What can hang from each mark
kilidul: nari
momu: masazes moru nari solu
muzof: masazes nari
zonop: moru nari solu
moru: kilidul muzof
masazes: muzof
nari: kilidul momu

Every row comes from one small tree of marks. The marks that hang from a mark follow it in brackets, in alphabetical order. Every link used is in the known rows. Which tree was each row made from?
In the rows, 128 means zero.
Known rows
momu{masazes moru{kilidul muzof{nari}} solu}: [209 122 175 150  89 124  65  79 172 109 108 186 125 100 116 121 174 125
 126]
moru{muzof{masazes}}: [121 153 117 154  74 123  96  99 174 113 148 112 139 113 108 147 134 140
 108]
moru{kilidul muzof{masazes nari{momu{solu}}}}: [172 122 148 140 114 102 105 110 177 125 122 167  96 132 127 109 119 107
 207]
moru{kilidul muzof{masazes nari{momu}}}: [150 127 135 117  97 108 109 124 184 127 137 136  89 146 109 123 111  99
 214]
zonop{nari{momu{masazes}} solu}: [111 136 171 127 136 173 156 138 132 130 105 153 153 133 175 110 156 143
  96]
zonop{nari}: [ 85 154 141 123  88 151 101 103 132 101 114 144 165 120 151 138 124 183
  65]
kilidul{nari{momu{masazes{muzof} solu}}}: [ 61 148 161 136  86 132  85 124 117 135 126 139 135 148 183 150 125 144
  85]
momu{moru{kilidul} solu}: [169 141 162 187  90 122  58  74 151 116  96 185 147 115 171 127 139 161
  62]
zonop{moru{muzof} nari{kilidul momu} solu}: [126  88 109  96 129 179 166 175 123  89  60 131 158 137 151  78 112 173
 160]
momu{nari}: [ 94 138 131 141  74 133  79 108 152 123 126 174 164 159 148 141 135 190
  73]
nari{kilidul momu{masazes}}: [109 134 179 149  99 103 113 136 141 150 135 111 113 137 156 142 149 132
 127]
nari{momu{masazes moru{kilidul} solu}}: [187 134 196 185  93 116  77 108 145 140 113 182 116 130 175 123 180 119
 101]
kilidul{nari{momu{solu}}}: [ 85 131 159 170 110 127 103 108 141 123 104 165 156 168 206 125 111 164
  93]
muzof{masazes nari{momu{moru{kilidul} solu}}}: [185 116 169 173 105  98 121 111 152 125 114 145  96 158 183 101 120  89
 162]
muzof{masazes}: [109 162 135 169  77 116 100  97 156 126 154  96 140 128 147 152 128 141
  79]
moru{kilidul{nari{momu}} muzof}: [106 127 135 112  94 131  84 118 169 119 118 180 125 149 130 136 100 147
 163]
masazes{muzof{nari{kilidul momu{moru}}}}: [ 76 114 129 126  86 107 128 156 118 122  95  80  98 181 185 112  66 131
 133]
masazes{muzof{nari{kilidul momu{moru solu}}}}: [ 97 108 142 149 102 100 121 138 114 118  76 113 109 168 203 100  76 140
 126]
moru{kilidul}: [122 162 148 143  84 124  47  83 167 131 124 163 140 118 134 156 122 169
  84]

Which tree is each row?
[ 65 140 148 133  56 139 108 147 113 127 131 102 123 168 181 146 121 119
  72]
kilidul{nari{momu{masazes{muzof} moru}}}
[173 122 142 160  82 121 101  80 151  90 131 166 134 107 136 128 119 117
 131]
momu{moru{kilidul{nari} muzof{masazes}} solu}
[171  88 131 165  83 103 137 117 129  91 123 160 136 124 136 108 136 136
 149]
momu{moru{muzof{masazes}} nari{kilidul} solu}
[140 148 171 157  75 119  59 121 122 137 112 165 107 126 166 136 147 122
  92]
nari{momu{masazes{muzof} moru{kilidul} solu}}
[ 91 137 155 124  98 124  87 115 151 133 124 163 126 161 168 141  93 146
 133]
moru{kilidul{nari{momu}}}
[182 108 136 155  78 131  62  94 156  98  95 241 152 124 127 113 148 171
 117]
momu{moru{kilidul muzof} nari solu}
[112 117 130 115 104 112 104 107 173 112 108 121 131 126 116 126 101 166
 150]
moru{muzof{nari{kilidul}}}
[184 115 107 111 106 158 112 119 179 105 108 125 137 126 107 106 119 130
 164]
zonop{moru{kilidul muzof{masazes nari}} solu}
[147  90 139  92 123 177 164 179 119  99  85 125 148 121 139  90 155 148
 160]
zonop{moru{muzof} nari{kilidul momu{masazes}} solu}
[142 137 154 167  82 123  85 120 155 129 104 156 118 159 174 122 124 134
 108]
nari{momu{moru{kilidul}}}
[102 152 144 129  55 133  80 114 137 121 128  92 125 142 151 143 135 132
  55]
momu{masazes{muzof{nari}} moru}
[162 123 174 181  73 130  87 102 134 116 123 191 163 137 169 125 194 158
  50]
momu{masazes moru nari solu}
[158 115  97 130 105 168 136 127 175 100 104  95 157 143 129 100 125 141
 127]
zonop{moru{muzof{masazes nari}} solu}
[142 113 100 125 110 180 103 123 182 100  72 129 177 149 137  96 126 180
  97]
zonop{moru{muzof{nari}} solu}
[131 129 192 171 115  97 106 122 133 145 118 143 123 123 176 129 160 139
 122]
nari{kilidul momu{masazes solu}}
[197 109 133 158  74 118  94  97 152  96 130 206 135 117 118 116 149 131
 145]
momu{moru{kilidul muzof{masazes}} nari solu}
